Each row comes from the steps of one walk. Every step used is in the known rows, and no mark comes twice. Write the walk behind each row, first mark first.
Known rows
zitu -> rotos -> bimif -> dume -> konuz -> fupu -> figob: [ -2  -1 -17  -5   7  -6   4 -13 -11   4 -48   9   4   2   2  15   9  -9
   5 -13   6  41  -2   7   0  -8   1  15   5   3  -3   5  -4   7  -3   1
 -10   1  -1  -5  -5 -11  11 -11   5   3 -12   2   0  -1   6  -2  -7]
visep -> figob -> fupu -> girum -> ginif: [ 14 -10  18  -6  -6  23  -1   4   0   3   8 -10  -4  -4  -5   9   5   3
  11  -2   1 -44   7  -1   4   4 -13 -22 -12   7   0  15  -9  -1   3  -2
  -1  -3   7   3 -21   1   0   2   2   5   8   7 -12   1  -3   1  -5]
dume -> bimif -> konuz -> fupu -> girum: [ 18   4  13  -6   0  14  -5   6  -7   1  32   0   3   5  -7  -7   1   8
 -15   7  -1 -12   4   0   5  -4   7   8   8   6  -8  -5 -18   1  -2  20
  11  -3   3   1   1  13  -4   1 -15   3  -6   5   3  -3  -2  10  -2]
dume -> konuz: [-18  -3  -3   4  10 -10  -1  -3  17  -2 -13   4   0   4   3   3  -5  -2
  -7   7   0 -16  -5   3   1   8   6 -13 -17   3   4   4   1   5  -1   4
  11   4  -2   5  -1  -6  -1   5   2  -1   1  -1   2  -1  -2   2   4]
visep -> figob -> rotos -> bimif -> konuz: [  8  15  -3  -5 -17  -8  11  -3  18  -2  22  -4  -2   4   3   7   6  -1
  -6   0 -11   3   0  -4   0   0  -8 -23  32  -3   0  -8  -4 -10   6  -6
 -10  -5   1  -6   5 -12   4  -2   2   3  -6  -3   5  -4  11   6  -4]
ginif -> girum -> fupu: [ -7 -10  -2   3   7   5  -7   3 -26  -6  20  -4 -16  -2  -4   5   6  -2
 -29   3   2   7  -3   0  -1  -2   1  -8  -8  -3   0 -18   6   4   1   6
   0  -3   2  10  21   0   3  -1   7  -3   6  -6   8   1  -3  -1  14]
bimif -> rotos -> girum: [  2   5 -10   2   7  15  -2  -3  -4 -11  -2  -7  -4  -3  -4  -7   3  -1
  -4  -3  -3   3  -6   1   1   8  -3   0   0 -15  -5 -15  13  -2   3  -7
  -9   5  -1   2  -7   2  -7   8  -2   1   7   4   1   3   5   5   5]
sono -> fupu -> girum -> ginif: [  9 -15   6  -4  -3  30 -10   3   7   2  10  -1  -1   1  -5   0  10   3
   0   9  -2 -14  10  -3   4  -2  -2   0 -20  -3   1  13  -7   4  -1   7
   5  -6  -1   8 -18   5   9   1   0   4   7   6 -12  -1  -2   4  -1]
ginif -> girum -> fupu -> figob -> visep: [-11  -5   5   3   0  -4   3  -1 -31   0  18   3 -16  -6   5  10   7  -4
  -6  -4   2  35   5  -2  -6   2   9   9   4  10  -4 -37   4  -2   2  -2
   1  -5  -8   8  27   3   5  -8  10  -4   3  -9   1   5   3  -9  16]
bimif -> rotos: [ -8   5  -6  -2  11   2  -1  -5   8  -7   6  -9 -10  -1  -1   0  -2  -2
  -5  -1  -2  -8  -5  -1   1  -1  -9   9  -6 -12  -4 -15  -2   0   3  -2
  -4   1   2   3   0   0  -5   3   7   0   3  -2  -5   0   1   4   9]
figob -> fupu -> girum: [  7  -8  13  -3  12  18 -10   5   7  -1  -8  -5   1  -1  -4   3  -4   4
   8  -3   3 -37   5  -1   0  -6  -6  -9  -8   1  -3  -2   0   2   0  10
   7  -4   8   3 -24   2  -8   7   3   3  -3   0   0   2  -8   6  -3]
visep -> figob -> fupu: [  1   1  10  -2  -5 -10   0   0  22   2   1  -8  -7  -7  -1  15  -9   3
  15  -3   2 -29   0   2  -1   1 -10  -9  -2  13  -2  -4  -5  -5   2  -4
   0  -1   6  -5  -9   0  -3   2  10   5   0   2   0   1  -4  -5  -1]
girum -> fupu -> figob -> rotos -> konuz -> dume -> bimif: [ -5   4 -15  10 -31 -13   7  10 -22   0  24  11  13   2   6 -13   5  -1
  -2   3   3  35  -1  -1  -4  -3  12  11  31   4  10  30   9  -1   0  -9
  -4   4   1  -7  29  -1   3  -5  -3  -4   7  -2  11  -7   5  -7 -13]
figob -> rotos: [ -7   3  -1   3   2  -6   0   2  28  -5  11   0  -1   0   4  -3 -10   0
   4   1  -2 -11  -1   0  -1  -6  -4 -14   0  -7   6   5   5  -2   2  -5
  -3  -2  -1   0  -9  -3  -4   4  10  -1  -2  -4   2  -2  -2   2  -1]
sono -> fupu: [ -3  -3  -1   2  -1  -1  -9  -1  30   0   1   1  -4  -1  -1   6  -3   2
   6   7  -1   0   3   0  -1  -6   0  11 -10   2  -1  -5  -3   1  -2   6
   7  -3  -2   0  -6   4   6   2   8   4  -1   1   1   0  -4  -3   4]
zitu -> rotos -> konuz -> fupu -> girum -> ginif: [  9  -9   1  -5   5  31  -5   1  -8  -5   1   3   2   1  -6  -2   1  -4
 -25  -3   0  -5  -1  -1   5 -18  -4 -10 -16 -14   5  27 -15   3   1   8
  -5   0   6   2 -13   3   3  -6   0   3   8  11  -9  -3   4   7  -8]
figob -> rotos -> konuz -> fupu -> girum: [  1  -7  -3   0  -3  30  -6   5  21  -9  16   7   7   4   5  -8  -5   1
  -8  -1  -1  -5   4  -2   1 -16  -5 -10   7 -10   8  20  -1  -1   3  16
   0  -3  10  -6 -22  -8  -4  -1   2   6  -7   4  12  -6   3  11 -12]
zitu -> rotos -> figob -> fupu -> girum -> ginif: [ 26 -10  16 -11  12   6   1  -3 -34   6 -32  -6  -6  -2  -6   2  -4  -2
   4  -8   1 -31   1   0   9  -7  -9 -16 -22  -9   2  18  -4   2  -2   5
 -15  -1   4   1 -27   8   4  -3  -3   1   6   5 -12   4   0  -4   0]
konuz -> rotos: [-17   1   4   5   8 -12   3   1 -11   0   9  -4  -1   0  -4  -2  -9   1
   3  -3  -2   4   1  -4  -3   7   0  -2   0   2   3  -9   0  -3   0  -4
   3  -5  -1   3  15   2  -6   4  -6  -2   0 -13   7   1  -6   2   4]
bimif -> konuz: [ -6   8   7  -3   2  -2   1  -2  15  -3  14  -4  -1   4   0  -2  -4   1
 -13   3  -4  -7  -3  -3  -4   1   1  -8   2  -1  -5 -14  -5  -5   2  -1
   8   0   0   1  15   0  -4   3  -2  -4   0  -2  -4   3   0   2   3]
bimif -> dume -> konuz -> fupu -> figob: [-20  -6  -6  -2   0   0   1 -10   9   3 -27   8   6   2   9   5   5  -3
  16  -5  10  27   1   6  -4   7   0  18  -5  12  -3   6   0   5  -2   2
   3   4   0  -7  -2 -12   4  -4   3   1 -10   3   0   2   0  -7  -5]
ginif -> girum: [-10  -4   1   2  14 -10  -3   3 -16  -3   2   0 -13  -3  -4   4   4   2
 -20  -6  -3 -18  -3   1  -3  -5  -7 -12 -10  -1   0 -18   0   3   2   2
   6  -3   2   7   6  -1  -4  -1  16  -4   5  -4   0   3  -5   3   8]
visep -> figob: [-10   2   1  -1  -1 -12   4   0  11   1  17  -4 -12  -5   1  12  -6   1
   2  -1  -4 -21   4   1  -1   6  -7 -19  -7   5   0  -6  -8  -5   3  -6
   1  -1  -1   0   9  -1  -3   5   9   1   6  -2  -2   0   1  -4   4]
dume -> bimif: [ -2   6   3   5   5 -20   1   6   5   7  16   0  -6  -3  -4   0  -9   5
   5   9   0 -27   1   2   3   0   9   0  -2   9   4  -4  -8   2  -1   1
   8   3  -5   7   4  11  -5   5   3  -1   2   0   0  -4  -5   1   2]
bimif -> dume -> konuz: [-20  -4  -6   3  15  -3  -4  -4  15  -3 -18   0  -1   3   5   2  -2  -2
   9   1   5 -16  -2   5  -2  15  -5 -10 -12   4   0   9   1   5   0   1
   5   6  -4   4 -12 -14  -1   4  10   1  -9  -1  -7  -3  -1   0   0]
girum -> fupu: [-8 -6 -1  3  1  9 -6  1  4 -3 19 -7 -9 -1  1  3 -5 -3 -8 11  3  7  0 -2
  0  1  8 -4 -8 -3  2 -9  8  0  0  1  1 -1 -1  8 19  1  2  6 -3 -1  4 -5
  8 -1 -2 -5 10]
bimif -> dume: [-10  -1  -1   1  12   4  -5   0  11   0  -3  -7  -6  -2   2   1  -4   1
  16  -3   3 -15   3   1  -5   5  -9  -5  -6   0  -2  -5   1  -1   3  -5
   0   2  -3   4  -7  -7  -5   5  15   0  -7  -3 -10  -1  -3  -2   0]
dume -> bimif -> rotos -> zitu: [ 12   9  -2   1   6 -23   2   2   9   0  17  -7 -10   0 -10  -7  -3   4
   9   8   3 -20  -2   2  10   9  -7  19  11  -6  -4  -3  -5   5  -4  -6
  -8   6 -10   3  -1   9   0  -2   1  -7  -6   1  -3  -4  -3   0  10]
bimif -> dume -> konuz -> fupu -> figob -> visep: [-13  -1   2   1   1   0   1  -8  17   5 -24   7   3  -2  13   9  -2  -4
  30  -5   7  29   4   4  -5  11   6  23   2  19  -7 -11  -1   0  -1   0
   6   3 -10  -5 -12  -5   5  -5   7   4 -16   1  -6   2   4  -7   2]
fupu -> figob -> rotos -> konuz -> bimif -> dume: [-10   5 -17  -1  -8  -6  18  -2  32   0  13  17  10  -4  16  -9   6  -4
  28  -3   3  25  -3   4  -8 -12 -15  10  11   4  10  29   0  -5   3  -1
 -21   3   4  -5   4 -18  -8  -9   9   2 -15   0 -12  -5   9  -4 -15]
dume -> bimif -> konuz -> fupu -> figob: [  2  12   8  -4 -15 -12   9  -3   0   9  20   7   5   2   0  -2   4   3
   1   4   3  26   1   2  -1  -6  13  28  17  17  -6 -11 -15  -2  -3   3
   7   2   0  -7  24  11   1  -6 -14  -4  -2   4   4   2  -1  -4  -4]
ginif -> girum -> fupu -> figob: [-17 -10  -4   1   0  -3   3  -2 -40  -2  14   3 -14  -3   0   7  14  -4
 -19  -4   4  32   1  -1  -5  -4   2   4  -3   3   0 -19   5   3   0  -1
  -1  -4   2   7  36  -3   4  -7   6  -7   9  -8   8   5  -1  -9   9]
fupu -> figob: [-21   0   0   0   1 -12   8  -4   1   6  -4   5  -2  -2   4   5   1  -1
  11  -5   0   9   5  -1  -5  -3   4   3  -5   5   2 -10   0  -1   0  -9
   4   0  -1   1  18  -1  -3   0   4  -7   6  -4  -1   5  -2  -7  -1]
sono -> fupu -> girum: [  3 -11   0  -2   5  20 -13   3   9  -2   9   2  -4   1  -4   4   2   4
   2   5  -2 -11  12  -2   1  -6  -3   1 -14  -3  -4   1  -7   3  -1  17
   8  -7   1   4 -15   3   3   4   4   6  -1   0   1  -1  -4   4   1]
rotos -> girum -> ginif: [  8  -2   5   6  -3  19   0   2   1   0  -6  -2   4  -3  -4  -8   6   0
   0   5  -2  -7  -1  -1   2  12   9 -19 -12  -5   6   3  14  -2   1 -17
  -2   5  -6   8  -7   4   0   7  -7  -3  15   8  -7   4   2   1  -1]
sono -> fupu -> figob: [-14  -3  -4   0 -10  -7   1  -6  18   6  -3   9  -2  -2   2   8   4   0
  17   1   1  26   7   0  -5  -8   3  23  -5   9  -2  -6  -4   0  -2   0
   4  -3  -2  -4   9   2   8  -4   5  -1   2   0   1   4  -2 -10  -1]
dume -> bimif -> rotos: [  0  10  -5   2   8 -14   2   0   0  -1  19  -7 -11  -2  -5  -3  -4   2
   0   6   0 -20  -5   2   6   0  -1  18   3  -1  -2 -10 -10   3   2   1
  -3   5  -1   6   1  10  -5   2   3   1   2   1  -4  -5   1   5   6]

Which walk is each row?
[ 20  11  -5   2  -2 -27  -3   9 -15  -1   1  -8   2   1 -11 -13   3   6
   2   0   0 -13  -2   1   6  15  -8  20  16  -8  -8   6   3   5  -5 -16
  -2   5  -9  -3   4  11  -1  -1   0  -8   0  -2  -5  -1  -6   1   7]
konuz -> dume -> bimif -> rotos -> zitu
[ 20 -15  21  -7   3  14   1   0 -21  13 -24  -8   0   0  -1  -2   2   3
  17   1   1 -37   5  -3   8   4  -4 -15 -16   0   5   9   5   1  -1   4
  -5  -1   5   1 -29   2   2   0 -10   0   4   5  -5   4  -3  -3   0]
rotos -> figob -> fupu -> girum -> ginif
[  6  -3  13  -3   3 -17   3  -4   3  12 -32  -6  -3  -3   4   3 -11   3
  21  -2   3 -22  -2   0   2   0  -2  -2  -6   5   2 -11   9  -3  -2   3
  -3   2   4  -7 -17   1  -1   1  -2   0  -2   1   7   4  -4 -10   3]
rotos -> figob -> fupu
[-12  -2  -8  10  12   4   0  -2 -25  -7 -21   2   9   2  -2  -9  -1  -1
  11  -5   4  15  -3   4  -3  33  -1 -10   3   4   0   9  15   1  -1  -3
  -4   5  -7   1  -5 -13  -3   8 -11   3  -7  -5   6   0   2   3  -3]
bimif -> dume -> konuz -> rotos -> girum
[ -1   7  -6  11 -10 -20  -1  13 -14   4   3   4  10   1  -1 -10  -3   6
  -7   2  -2 -19  -3   0  -3   1   8  -1  13   5   6  16  -2   1   1  -6
  14   7   0  -2   9   5  -6   3   3  -3   8   2   0  -6  -2   3  -9]
rotos -> konuz -> dume -> bimif
[ -3  -1  -7   0  10 -16   6  -1  29   0  -2  12   6  -1   6   1   0  -3
  -4  13  -1  -9 -10   6   1   2   3  -4 -25   6   4  11   0   4  -3  13
   2   1   1   6   7  -3  -5   2  -9   4  -6   0  -6  -3   1   2   5]
dume -> konuz -> bimif
[  4  10   1  -2  -2   0   3  -3   7   3   0  -5   2   7  -1   4   7   0
 -12   4  -8   3  -3  -6  -2  -3   6  -8  19  -4  -2 -25   0  -4   2  -3
   5  -2   1   2   8  -5   1   2  -6  -4  -4  -2   4   0   3   8   0]
rotos -> bimif -> konuz
[-11   4  -9   2  12  -8   1  -2   8  -5  -2   5  -6  -1  -1   3 -13  -5
 -17  -5  -2 -10  -7   1  -2 -16  -4 -13  -7 -10   5  11 -11  -1   2   1
  -4   4   1   1   5  -2  -3  -2  14  -2   5   2  -4  -2   4   1  -4]
zitu -> rotos -> konuz
[ -5  -1 -12   1 -14  -5   8  -9  19   4 -29  13  13   5  10   6  12  -6
   5   0   1  41  -1   1   2  -7  11   8  17   3   8   5   9   4  -2   1
  -3  -2   2  -8 -10 -14  11  -7  -5   1  -9   1  19  -2   5   2  -9]
dume -> konuz -> fupu -> figob -> rotos -> bimif
[ 19  -6   9 -10  20  -6  -1  -2 -33   3 -32  -3  -8  -3  -5   6 -14   0
   5 -12   1 -29   2   2   5 -11 -11 -14 -14  -9  -3   5  -3   0  -2  13
 -12  -3   5  -3 -23   6  -2   0   1   3  -2  -1   0   4  -2  -5   2]
zitu -> rotos -> figob -> fupu -> girum
[-14   0   6   3  -3  -9   3  -7  18   5 -19  11   3  -1  12   9  -5  -4
  14   0   2  30   2   2  -2   5  17  19  -3  17  -3 -17  -1   0  -3   1
  12   1  -8  -5  -3   1   5  -5  -2   1  -6   1   3   4   3  -6   5]
dume -> konuz -> fupu -> figob -> visep
[ -2   7 -15   8 -34 -23   4   7   3   4   6  19  17   1   5 -10   5   5
  12  -1   0  26   2   1  -5 -10   4  27  29   9   7  34  -2   0  -2  -5
   2   2   0 -15   3   2   7  -9   7   1   3   3   4  -6   2  -4 -18]
sono -> fupu -> figob -> rotos -> konuz -> dume -> bimif
[ 19  17  -7  -5  -2 -12  -1   2 -28  -4 -24  -3   8   6  -8   2   6  -3
 -32 -12 -11  13  -8  -4  -5  -7   1 -11  18 -15  -9  -8  -1  -2   0 -13
   0  -5   1  -4  14   3   2  -2  -1  -4   4  -5  -6   3   3   8  -3]
zitu -> rotos -> bimif -> konuz -> dume
[  6 -10   6  -4   8  26 -11   4   3  -2   5  -2   0   0  -3   1  -1   3
  -8  -1   0  -9   9  -1   2  -8   1  -4 -13  -4  -3  -6  -3   2   0  14
   9  -6   5   1 -10   4  -4   5  -3   4  -2   0   6   0  -5   6   0]
konuz -> fupu -> girum
[  3  11 -10   9 -25 -25   6  13  -3  -1  26   5   6  -1   3  -6  -5   6
  -1  -2  -6 -20  -1   2  -1   4  -6 -15  26   5   8  34  -5  -5   4 -10
  -1   4   1 -11   5  -2  -4  -1  11   4   6   2   2 -10   6   2 -14]
visep -> figob -> rotos -> konuz -> dume -> bimif
[ 14   8 -16   6 -20   4   2   5 -60  -6   8  -1   7  -3  -6 -12  17  -1
  -6  -1   4  48  -2   2  -1  16  12  27  21  -4  -8  -1  18   0  -1 -15
  -9   6  -3  -2  29  11   0   2 -17  -2  16   1   6   1   6  -6   1]
konuz -> dume -> bimif -> rotos -> girum -> fupu -> figob
[  3   0   3  -2 -14 -12   5  -2  33   1  -3   7   8   1   4  -5   0   0
  21  -3   5  33   6   1   2  -5  -5  14  15  -2   3   8  10   0  -6 -11
 -11  -3  -7 -12  -2  -3   6 -10   1  -9 -11  -1  11   5  -4 -10  -2]
konuz -> fupu -> figob -> rotos -> zitu
[ 15  -1 -23   1   3  17   2  -5   0 -16  10   4   4  -2   2  -8  10 -10
 -18  18   3  34 -17   7   6  15   6  10 -13 -10  -2   7  18   3  -2  12
 -20   5   2   7  14  -3   0   4 -27   9  -1   4   3  -3  13   2  12]
dume -> konuz -> bimif -> rotos -> girum -> fupu
[ 13 -12  19  -4   4  30  -7   5   4   3  -6  -8   3  -1  -6  -1   4   3
   8   2   3 -39   3  -3   4  -2  -5 -12 -15   0   2  11  -1   3   0   1
   4  -2   7   7 -27   4  -1   3  -1   1   5   6 -11   2  -7   5  -5]
figob -> fupu -> girum -> ginif
[ 12   8   5  -5  -9  10  -2  -4  18   4  -3  -5   7   6  -1   4   8   0
 -14   4  -5  22  -3  -4   1  -9   9   8  20  -2  -5 -27   0  -3   0   4
   5  -5   4  -4   3  -3   5  -2 -13   1  -8   2  10   0   2   8  -1]
rotos -> bimif -> konuz -> fupu
[  6 -11   3  -1 -11  40  -3   4  20  -5  17   4  10   4   4 -12   3   0
  -9   3  -1  -5   2  -3   5 -12  -3 -11   1 -11  13  33  -1   1   3   7
  -3  -1   7  -2 -26  -7   3  -4  -2   4   2  10   0  -6   4  10 -13]
figob -> rotos -> konuz -> fupu -> girum -> ginif
[ -9  -6  -3   0   9   7  -9  -5  23  -3 -20   0   3   2   5   4  -2  -1
   6   1   7   2  -3   6  -1   9  -2   6 -10   6  -3   7   1   5  -2   8
   5   4   0  -3 -16 -10   3   2   4   6 -14   4   0  -2  -2   0   0]
bimif -> dume -> konuz -> fupu
[  4  -6  -5  -4  12  22  -8   1  -6  -8   1   6  -1   1  -5   2  -9  -3
 -24  -8  -1  -3   1   1   1 -22  -5  -6  -9 -13   0  15 -15   2   1  17
  -2  -2   8  -2  -8   1  -3  -3   4   5   0   5   2  -3   2   7  -7]
zitu -> rotos -> konuz -> fupu -> girum
[  1 -11   9  -3   7  26  -3   5  -8   1   9  -4  -2   1  -4  -3   6   1
  -5   4  -3 -30   8  -5   4   2  -1 -21 -20  -7   5   8  -3   3   1  -2
   5  -3  -1  12 -10   2  -1   5  -1  -2  10   2 -12   0  -3   6   0]
fupu -> girum -> ginif
[ -5   2  -5   4   9  -3   2  -2 -21   6 -10  -9   1   2  -3   3   2   0
  19  -7  -1  15   4  -5  -3  10  -5   3  20   2   2 -15   5  -2   2  -7
  -5  -5  -2   4  -1 -12  -1   1   1   1 -14 -12   5  -4  -1   6  -3]
konuz -> rotos -> bimif -> dume
[  3   6  10  -6  -4   9  -5  -3  23  -3  11  -4   4   3   0  -1  -2   1
 -15   3  -1  11  -4  -1  -2  -5   4   6   3   1  -7 -16  -6  -4  -1   5
   8  -2   4  -6   8   3  -1   0  -9   1  -5   2   3   3  -1   2   2]
bimif -> konuz -> fupu
[  8   7   6  -2  17 -30   6  -4 -17   7 -19  -2 -18  -6   5   8 -23  -4
  10  -7  -7  -5   1   0   3  -1   2  -7 -10  -3  -3 -24  -4  -6   0  -2
  -9   0 -15  -1  -7  10   2  -2   9   1  -1  -6  -7   4   6 -11  16]
zitu -> rotos -> figob -> visep
[  2  11   4  -1  -7  -6  -3   6  -9  -5  -2  -5  11   6  -1  -7   4   3
 -20  -5  -7  -2  -4  -4  -8   7   1  -8   6  -6  -9  -6   3  -5   1 -11
  13  -1   1  -5  18   3  -5   4  -5  -5   5  -5  -7   6  -3   4   0]
bimif -> konuz -> dume
[  7   7   0   7  -4 -24  -4  14 -17   5   1  -2   6  -1  -5  -6  -2   8
  -3   1  -2 -21   0   1  -1   5   9   0   3   6  -1   3   1   2  -1  -9
  13   2  -4   1   9  14  -6   6   1  -2   8  -3  -4  -2  -8   2  -1]
konuz -> dume -> bimif
[-17  -5  -3   1  -7   3   4  -3 -10   2  13   0  -6  -1   4   6   3  -5
   2   5   5  35   4  -3  -4   0  11   6  -3   3   2 -10   7  -1   0  -5
  -1  -1  -2   4  32  -1   3   0  -4  -6   7  -6   7   3   0 -13   5]
girum -> fupu -> figob
[  9   2  -4   1   0  26   1  -4  -5  -8  -2  -8  -1  -3  -5 -10  11  -2
  -5   2  -2   2  -7  -1   5  13  -2  -2  -7 -16   0  -2  12  -1   3 -16
 -12   7  -3   6 -10   2   0   4  -6  -2  15   9 -11   3   7   5   3]
bimif -> rotos -> girum -> ginif
[  4   7  20  -5  -2 -19  10  -7 -25   7 -14  -8   5   4  -1  -6 -10   2
  11  -5   0   6  -6  -4  -1  11  -3   8  16   8  -3 -13   2  -9  -2   5
  -6  -3   6 -12   6   0  -1  -3 -23  -2  -9  -8  11   6  -3  -5   4]
bimif -> konuz -> rotos -> figob -> fupu
